Each row comes from the steps of one path. Every step used is in the known rows, and no mark comes twice. Write the path behind each row, first mark first.
Known rows
H/L/M/C: [-0.07  0.34  0.11 -0.04  0.04  0.05 -0.02  0.01 -0.11  0.00 -0.30  0.05
 -0.10  0.20  0.24 -0.23  0.01  0.23 -0.19  0.08 -0.08  0.10  0.06  0.03
 -0.04  0.16  0.12  0.16  0.05 -0.07  0.41  0.31 -0.25]
Y/V/E/L/M/J: [ 0.10  0.53 -0.07 -0.22 -0.11  0.13 -0.03 -0.12 -0.18 -0.17 -0.32  0.10
 -0.05  0.02  0.14 -0.32 -0.18  0.45 -0.19  0.15 -0.02  0.09 -0.01  0.01
 -0.28  0.15  0.11  0.04  0.04  0.01  0.36  0.35 -0.36]
V/M/J: [ 0.02  0.21  0.06 -0.26 -0.05  0.07 -0.05 -0.19 -0.14 -0.02 -0.28  0.20
 -0.01  0.02  0.20 -0.27 -0.21  0.40 -0.22  0.01  0.00  0.18  0.12 -0.06
 -0.24  0.24  0.14  0.03  0.15  0.03  0.34  0.22 -0.30]
H/V/E/L/Y/C/M/J: [-0.11  0.54 -0.10 -0.51  0.05  0.17 -0.03 -0.21 -0.31 -0.22 -0.30 -0.07
  0.03  0.44  0.41 -0.28 -0.17  0.70 -0.08  0.15  0.04  0.08 -0.04  0.02
 -0.26  0.21  0.11  0.06 -0.03 -0.08  0.36  0.43 -0.36]
E/L/Y: [-0.23  0.33 -0.01  0.05  0.16  0.05 -0.09 -0.08 -0.21 -0.16 -0.30  0.16
  0.00  0.38  0.27 -0.34 -0.25  0.23 -0.07  0.14 -0.07  0.18  0.06  0.01
 -0.19  0.17 -0.03  0.07  0.17  0.01  0.32  0.24 -0.24]
E/L/M: [-0.06  0.25  0.00  0.11  0.14  0.03 -0.07 -0.04 -0.11 -0.11 -0.31  0.07
 -0.04  0.17  0.26 -0.31 -0.16  0.14 -0.15  0.12 -0.08  0.12  0.07  0.02
 -0.21  0.11  0.01  0.10  0.18 -0.04  0.38  0.20 -0.33]
C/Y/V/E: [ 0.28  0.46 -0.06 -0.07 -0.07  0.07  0.09 -0.24 -0.25 -0.03 -0.31  0.12
  0.03 -0.04 -0.04 -0.24 -0.06  0.57 -0.10  0.14  0.01  0.26 -0.10  0.01
 -0.26  0.24  0.12 -0.18  0.12  0.03  0.29  0.54 -0.06]
E/L: [-0.17  0.19 -0.02  0.16  0.14  0.04 -0.06 -0.09 -0.16 -0.04 -0.30  0.03
  0.03  0.26  0.17 -0.31 -0.22  0.12 -0.07  0.14 -0.08  0.15  0.02  0.03
 -0.31  0.17  0.03  0.05  0.17 -0.04  0.32  0.16 -0.21]
H/V/E/L/Y/C: [-0.22  0.58 -0.08 -0.36  0.10  0.12 -0.04 -0.13 -0.32 -0.29 -0.31  0.08
  0.08  0.50  0.39 -0.30 -0.19  0.58 -0.08  0.11 -0.03  0.11 -0.07  0.03
 -0.33  0.19  0.10  0.10 -0.07 -0.04  0.37  0.43 -0.31]
H/V/Y/C/M/J/K: [-0.01  0.33 -0.10 -0.40  0.00  0.15  0.08 -0.26 -0.25  0.04 -0.26  0.02
  0.04  0.41  0.26 -0.22 -0.09  0.75 -0.17  0.04  0.09  0.19 -0.04  0.04
 -0.27  0.28  0.17  0.06  0.07 -0.11  0.41  0.35 -0.28]
V/M/J/Y/C/A: [ 0.03  0.36  0.07 -0.33 -0.03  0.06  0.04 -0.12 -0.26  0.03 -0.37  0.18
  0.01  0.14  0.17 -0.27 -0.13  0.71 -0.18  0.05  0.04  0.23  0.12 -0.05
 -0.22  0.24  0.17 -0.10  0.12  0.06  0.35  0.30 -0.28]
L/M/C: [ 0.05  0.20  0.12  0.04  0.07  0.10 -0.02  0.04 -0.05 -0.09 -0.30  0.10
 -0.11 -0.05  0.13 -0.23 -0.04  0.00 -0.27  0.06 -0.05  0.20  0.08 -0.06
  0.05  0.17  0.06  0.12  0.23 -0.05  0.35  0.37 -0.27]
J/M: [-0.23  0.23 -0.01  0.18  0.10  0.12  0.05 -0.01 -0.10  0.19 -0.20  0.12
  0.00  0.06  0.07 -0.25 -0.11 -0.09 -0.19  0.10  0.02  0.22  0.04  0.08
 -0.10  0.30  0.19 -0.01  0.32  0.04  0.36  0.21 -0.19]
M/J: [-0.11  0.17  0.03  0.16 -0.01  0.16  0.02 -0.13 -0.02  0.08 -0.19 -0.11
  0.00  0.02  0.10 -0.23 -0.15  0.14 -0.14  0.11 -0.01  0.19  0.11 -0.06
 -0.19  0.25  0.10  0.07  0.25 -0.04  0.26  0.16 -0.19]
Y/C: [-0.28  0.35  0.02  0.15  0.05  0.17  0.03 -0.01 -0.28 -0.03 -0.35  0.03
  0.07  0.25  0.09 -0.25 -0.04  0.37 -0.01  0.08 -0.06  0.26 -0.03  0.01
 -0.16  0.24  0.06  0.00  0.16 -0.03  0.38  0.28 -0.11]
Y/C/A: [-0.03  0.33  0.01  0.24  0.09  0.13  0.06 -0.02 -0.29  0.03 -0.33 -0.13
  0.08  0.29  0.15 -0.26  0.04  0.57  0.01  0.07 -0.04  0.24 -0.06  0.05
 -0.18  0.24  0.15 -0.12  0.10 -0.04  0.40  0.38 -0.07]
E/L/Y/C/M: [-0.23  0.39 -0.03 -0.11  0.14  0.11 -0.08 -0.09 -0.35 -0.15 -0.39  0.08
 -0.01  0.46  0.29 -0.33 -0.16  0.52  0.01  0.17 -0.02  0.19  0.01  0.03
 -0.10  0.19 -0.05  0.00  0.16 -0.03  0.39  0.31 -0.25]
H/L/E: [-0.12  0.40  0.12  0.20  0.07  0.07 -0.01  0.01 -0.11  0.00 -0.23 -0.02
  0.00  0.27  0.31 -0.23 -0.02  0.20 -0.14  0.08 -0.06  0.06 -0.06  0.07
 -0.19  0.16  0.14  0.11  0.07 -0.02  0.32  0.32 -0.15]
K/J/A: [-0.11  0.18  0.02  0.37  0.05  0.04  0.09  0.09 -0.01  0.12 -0.10  0.20
  0.08 -0.25 -0.01 -0.25 -0.25  0.01 -0.11  0.00 -0.02  0.31  0.06 -0.04
 -0.16  0.22  0.24  0.04  0.31  0.00  0.21  0.38 -0.15]
K/J/Y/C/M/V/E: [-0.07  0.49  0.07 -0.24 -0.06  0.10  0.12  0.04 -0.17 -0.05 -0.25  0.12
  0.03 -0.15  0.00 -0.25 -0.18  0.59  0.02  0.09  0.06  0.28  0.02 -0.12
 -0.03  0.27  0.21 -0.03  0.26  0.02  0.25  0.50 -0.19]
K/J/Y/C: [-0.32  0.43  0.08  0.11  0.01  0.06  0.11  0.11 -0.17  0.02 -0.23  0.27
  0.07 -0.02 -0.05 -0.23 -0.22  0.31  0.05  0.06  0.00  0.32  0.09 -0.06
 -0.09  0.21  0.15  0.01  0.33  0.02  0.25  0.37 -0.08]
K/J/M/V: [-0.18  0.23  0.04  0.07  0.01  0.06  0.02  0.02  0.02  0.09 -0.10  0.07
 -0.04 -0.25  0.03 -0.25 -0.25  0.16 -0.06  0.02  0.02  0.20  0.05 -0.10
  0.03  0.30  0.26  0.05  0.33  0.03  0.27  0.33 -0.21]
L/Y/V/M/J/A: [-0.10  0.47 -0.03 -0.24 -0.06  0.10  0.00 -0.10 -0.25 -0.07 -0.32  0.41
 -0.03  0.08  0.19 -0.32 -0.22  0.54 -0.25  0.05  0.02  0.28  0.08 -0.02
 -0.11  0.21  0.11  0.00  0.08  0.13  0.34  0.41 -0.33]
H/L/Y/C/A: [-0.23  0.56  0.04  0.02  0.07  0.08  0.01 -0.04 -0.33 -0.03 -0.31  0.03
  0.02  0.57  0.34 -0.28  0.02  0.70  0.01  0.09 -0.07  0.17  0.01  0.10
 -0.11  0.21  0.12  0.02 -0.03 -0.01  0.43  0.38 -0.13]
E/L/M/J: [-0.05  0.23  0.00  0.05  0.10  0.07 -0.09 -0.08 -0.06 -0.09 -0.28 -0.04
 -0.07  0.14  0.26 -0.30 -0.18  0.19 -0.16  0.14 -0.06  0.08  0.12 -0.03
 -0.19  0.13  0.00  0.12  0.20 -0.06  0.35  0.14 -0.39]
Q/H/V: [-0.40  0.48 -0.08 -0.12  0.12  0.18  0.17 -0.15 -0.18  0.00 -0.28  0.01
  0.02  0.25  0.22 -0.25 -0.11  0.18 -0.14  0.12 -0.09  0.15  0.07  0.05
 -0.43  0.26  0.12  0.07 -0.08 -0.01  0.30  0.37 -0.17]
J/M/V/Y/C: [-0.05  0.30  0.00 -0.24  0.05  0.15 -0.01 -0.10 -0.14  0.04 -0.29  0.04
 -0.04  0.11  0.11 -0.29 -0.01  0.55 -0.19  0.07  0.03  0.25 -0.02 -0.06
 -0.03  0.39  0.17 -0.01  0.16  0.02  0.41  0.28 -0.34]
Q/H/L/Y: [-0.44  0.65  0.02 -0.13  0.08  0.15  0.12 -0.11 -0.24 -0.02 -0.30  0.14
 -0.04  0.40  0.27 -0.29 -0.06  0.29 -0.10  0.17 -0.13  0.13  0.13  0.08
 -0.28  0.26  0.06  0.09 -0.09  0.04  0.33  0.35 -0.16]
E/L/Y/C: [-0.33  0.42 -0.01 -0.02  0.15  0.10 -0.10 -0.05 -0.32 -0.20 -0.37  0.15
  0.01  0.49  0.27 -0.34 -0.20  0.44  0.00  0.15 -0.07  0.19  0.02  0.01
 -0.15  0.18 -0.06  0.05  0.14  0.00  0.38  0.26 -0.25]
K/J/M/L: [-0.20  0.21  0.04  0.12  0.05  0.08 -0.03  0.06  0.00  0.09 -0.10  0.15
  0.00 -0.13  0.04 -0.25 -0.22 -0.08 -0.10  0.06  0.02  0.20  0.07 -0.04
 -0.03  0.28  0.23  0.01  0.33  0.05  0.27  0.30 -0.18]

Which path is each row?
[ 0.12  0.49  0.02 -0.33  0.04  0.13 -0.07 -0.10 -0.22 -0.29 -0.35 -0.18
  0.00  0.22  0.29 -0.36 -0.11  0.85 -0.09  0.12 -0.04  0.12 -0.10 -0.12
 -0.12  0.28  0.14 -0.03 -0.05  0.01  0.33  0.46 -0.37]  M/V/E/L/Y/C/A
[ 0.29  0.48 -0.04 -0.20 -0.05  0.08 -0.03 -0.06 -0.23 -0.17 -0.37  0.09
 -0.07  0.06  0.11 -0.33 -0.12  0.49 -0.20  0.13 -0.03  0.10 -0.07  0.04
 -0.22  0.14  0.15 -0.05 -0.01  0.00  0.38  0.50 -0.30]  Y/V/E/L/M/C/A
[ 0.13  0.38 -0.06 -0.33 -0.08  0.15  0.10 -0.17 -0.21  0.10 -0.34 -0.04
 -0.05  0.01  0.08 -0.27 -0.15  0.50 -0.13  0.24  0.12  0.18  0.05  0.01
 -0.19  0.23  0.12 -0.09  0.21 -0.02  0.28  0.34 -0.29]  C/M/J/Y/V/E/L
[ 0.20  0.20  0.04 -0.20  0.01  0.11 -0.02 -0.20 -0.03 -0.10 -0.28 -0.03
 -0.01  0.02  0.14 -0.30 -0.04  0.65 -0.18  0.03 -0.03  0.29 -0.01 -0.16
 -0.16  0.34  0.13  0.07  0.05 -0.03  0.31  0.32 -0.29]  M/V/Y
[-0.18  0.54  0.05 -0.37 -0.06  0.04 -0.06 -0.10 -0.32 -0.08 -0.37  0.35
 -0.09  0.36  0.25 -0.29 -0.13  0.61 -0.14  0.07 -0.05  0.15  0.03  0.04
 -0.08  0.18  0.11  0.08 -0.08  0.06  0.42  0.41 -0.22]  H/L/Y/V/M/C
[-0.39  0.54  0.00 -0.04  0.07  0.15  0.14 -0.11 -0.20  0.07 -0.30  0.04
 -0.01  0.30  0.18 -0.26 -0.04  0.21 -0.10  0.17 -0.14  0.10  0.10  0.09
 -0.38  0.26  0.11  0.07 -0.09  0.00  0.33  0.29 -0.13]  Q/H/L
[-0.24  0.44  0.00 -0.16  0.00  0.20  0.06 -0.08 -0.30 -0.01 -0.29  0.09
 -0.03  0.33  0.22 -0.26 -0.15  0.50 -0.12  0.12  0.07  0.23  0.02  0.01
  0.07  0.26  0.06  0.01  0.28  0.02  0.37  0.36 -0.22]  L/Y/C/M/J/K
[-0.02  0.24  0.01 -0.04  0.12  0.04 -0.08 -0.06 -0.06 -0.15 -0.33 -0.08
 -0.07  0.08  0.28 -0.32 -0.15  0.34 -0.16  0.11 -0.08  0.11  0.03 -0.08
 -0.13  0.16  0.03  0.11  0.12 -0.03  0.36  0.23 -0.42]  E/L/M/V
[ 0.10  0.51  0.03 -0.25  0.02  0.10 -0.02 -0.05 -0.11 -0.20 -0.28  0.11
 -0.01  0.10  0.21 -0.31 -0.18  0.29 -0.24  0.18 -0.02  0.10  0.08 -0.02
 -0.26  0.17  0.09  0.06  0.16 -0.01  0.30  0.29 -0.41]  V/E/L/M/J/Y
[-0.05  0.50  0.03 -0.39  0.02  0.15 -0.09 -0.10 -0.21 -0.33 -0.35 -0.07
 -0.01  0.19  0.26 -0.36 -0.16  0.72 -0.11  0.13 -0.05  0.14 -0.09 -0.14
 -0.11  0.28  0.08  0.05 -0.01  0.02  0.32  0.40 -0.39]  M/V/E/L/Y/C
[-0.01  0.35 -0.04 -0.26 -0.16  0.09  0.00 -0.19 -0.22  0.00 -0.35  0.26
 -0.04 -0.03  0.09 -0.28 -0.22  0.55 -0.18  0.04  0.01  0.19  0.04 -0.01
 -0.26  0.20  0.14 -0.02  0.06  0.08  0.37  0.31 -0.27]  Y/V/M/J
[-0.11  0.38  0.08 -0.46  0.05  0.10 -0.14 -0.10 -0.30 -0.22 -0.39  0.35
  0.01  0.29  0.32 -0.33 -0.13  0.52 -0.21  0.04 -0.04  0.24  0.03 -0.06
 -0.11  0.24  0.07 -0.03  0.01  0.12  0.39  0.36 -0.33]  V/M/L/Y/C
[-0.15  0.48 -0.03 -0.24  0.04  0.18 -0.05 -0.01 -0.17 -0.03 -0.25  0.22
 -0.04  0.14  0.16 -0.32 -0.11  0.12 -0.28  0.16  0.04  0.18 -0.01  0.03
 -0.02  0.31  0.18 -0.06  0.14  0.14  0.35  0.36 -0.32]  J/M/L/Y/V/E
[ 0.24  0.31  0.00 -0.17  0.13  0.04 -0.09 -0.11 -0.16 -0.19 -0.39 -0.11
 -0.05  0.25  0.32 -0.35 -0.02  0.80 -0.12  0.08 -0.06  0.14  0.00 -0.07
 -0.15  0.19  0.05  0.02  0.01 -0.07  0.43  0.32 -0.43]  E/L/M/V/Y/C/A
[ 0.15  0.25  0.01 -0.18  0.11  0.03 -0.11 -0.12 -0.06 -0.20 -0.34  0.01
 -0.07  0.13  0.29 -0.34 -0.11  0.53 -0.18  0.09 -0.07  0.15  0.05 -0.09
 -0.17  0.19  0.02  0.11  0.08 -0.05  0.38  0.24 -0.45]  E/L/M/V/Y
[-0.39  0.57  0.05 -0.04  0.05  0.10 -0.01 -0.04 -0.32 -0.07 -0.32  0.13
  0.02  0.54  0.31 -0.27 -0.02  0.57  0.00  0.10 -0.08  0.17  0.02  0.07
 -0.10  0.21  0.07  0.10  0.01 -0.01  0.42  0.32 -0.16]  H/L/Y/C
[-0.09  0.38 -0.02 -0.07  0.03  0.05 -0.01 -0.04 -0.12 -0.05 -0.35  0.08
 -0.09  0.11  0.17 -0.30 -0.20  0.32 -0.17  0.17 -0.01  0.13  0.13 -0.01
 -0.19  0.11  0.01  0.06  0.18  0.00  0.34  0.19 -0.40]  E/L/M/J/Y/V
[-0.13  0.48  0.01 -0.23 -0.07  0.03  0.14 -0.04 -0.27  0.07 -0.40  0.47
  0.02  0.03 -0.01 -0.28 -0.19  0.44 -0.19  0.09  0.03  0.33  0.06  0.02
 -0.25  0.19  0.14 -0.08  0.14  0.14  0.32  0.36 -0.21]  J/Y/V/M
[ 0.00  0.58  0.03 -0.31 -0.04  0.07  0.08  0.05 -0.23 -0.10 -0.42  0.33
 -0.06  0.04 -0.02 -0.30 -0.16  0.33 -0.24  0.19  0.02  0.22  0.04  0.00
 -0.16  0.16  0.10 -0.02  0.13  0.07  0.30  0.43 -0.31]  J/Y/V/E/L/M/C
[ 0.03  0.55 -0.02 -0.33  0.05  0.15 -0.07 -0.11 -0.33 -0.28 -0.34  0.12
  0.03  0.34  0.28 -0.35 -0.15  0.53 -0.07  0.18 -0.01  0.14 -0.05  0.03
 -0.19  0.22  0.05 -0.01  0.09 -0.02  0.36  0.43 -0.29]  V/E/L/Y/C/M
[ 0.04  0.33 -0.10 -0.38  0.03  0.16  0.03 -0.28 -0.24 -0.04 -0.30 -0.04
  0.04  0.38  0.29 -0.23  0.00  0.84 -0.08  0.05  0.06  0.23 -0.01  0.00
 -0.28  0.28  0.12  0.05  0.00 -0.14  0.40  0.38 -0.26]  H/V/Y/C/M/J
[ 0.05  0.51 -0.04 -0.33  0.04  0.18 -0.04 -0.10 -0.29 -0.18 -0.32  0.06
  0.03  0.25  0.25 -0.34 -0.17  0.53 -0.17  0.19  0.03  0.15 -0.02  0.00
 -0.19  0.24  0.09 -0.01  0.10 -0.02  0.32  0.41 -0.39]  V/E/L/Y/C/M/J/A
[ 0.12  0.08 -0.04  0.07  0.02  0.18  0.12 -0.12 -0.08  0.26 -0.23 -0.16
  0.00 -0.12  0.11 -0.22 -0.07  0.23 -0.20  0.15  0.10  0.26  0.05  0.01
 -0.12  0.28  0.17 -0.05  0.27 -0.06  0.26  0.30 -0.25]  C/M/J/A
[ 0.08  0.31 -0.03 -0.25  0.03  0.08 -0.02 -0.11 -0.24  0.07 -0.34  0.16
 -0.10  0.05 -0.06 -0.27 -0.14  0.23 -0.23  0.19  0.06  0.15 -0.05  0.01
 -0.04  0.29  0.13 -0.13  0.22  0.02  0.34  0.42 -0.23]  J/M/C/Y/V/E/L
[-0.21  0.43  0.02  0.12 -0.07  0.02  0.14  0.07 -0.11  0.07 -0.20  0.35
  0.03 -0.18 -0.11 -0.24 -0.28  0.25  0.00  0.06  0.02  0.32  0.09 -0.04
 -0.15  0.19  0.19  0.00  0.30  0.07  0.23  0.40 -0.08]  K/J/Y/V
[ 0.15  0.41 -0.04 -0.40  0.10  0.06 -0.03 -0.18 -0.20 -0.22 -0.31  0.01
 -0.01  0.24  0.29 -0.25 -0.13  0.46 -0.20  0.11 -0.01  0.08 -0.06 -0.02
 -0.27  0.17  0.11  0.05 -0.01 -0.08  0.33  0.50 -0.32]  H/V/E/L/M/C/Y
[ 0.17  0.52  0.06 -0.27 -0.06  0.04  0.01 -0.09 -0.21 -0.06 -0.35  0.10
 -0.10  0.12  0.16 -0.23  0.04  0.54 -0.20  0.12 -0.04  0.09 -0.02  0.03
 -0.08  0.16  0.13  0.04 -0.02 -0.04  0.40  0.49 -0.24]  H/L/M/C/Y/V/E
[ 0.06  0.27  0.07 -0.01  0.04  0.10  0.02 -0.02  0.02 -0.11 -0.27 -0.08
 -0.07 -0.15  0.24 -0.26 -0.03  0.33 -0.23  0.04 -0.06  0.20  0.04 -0.12
  0.00  0.21  0.11  0.12  0.15  0.00  0.36  0.33 -0.37]  L/M/V
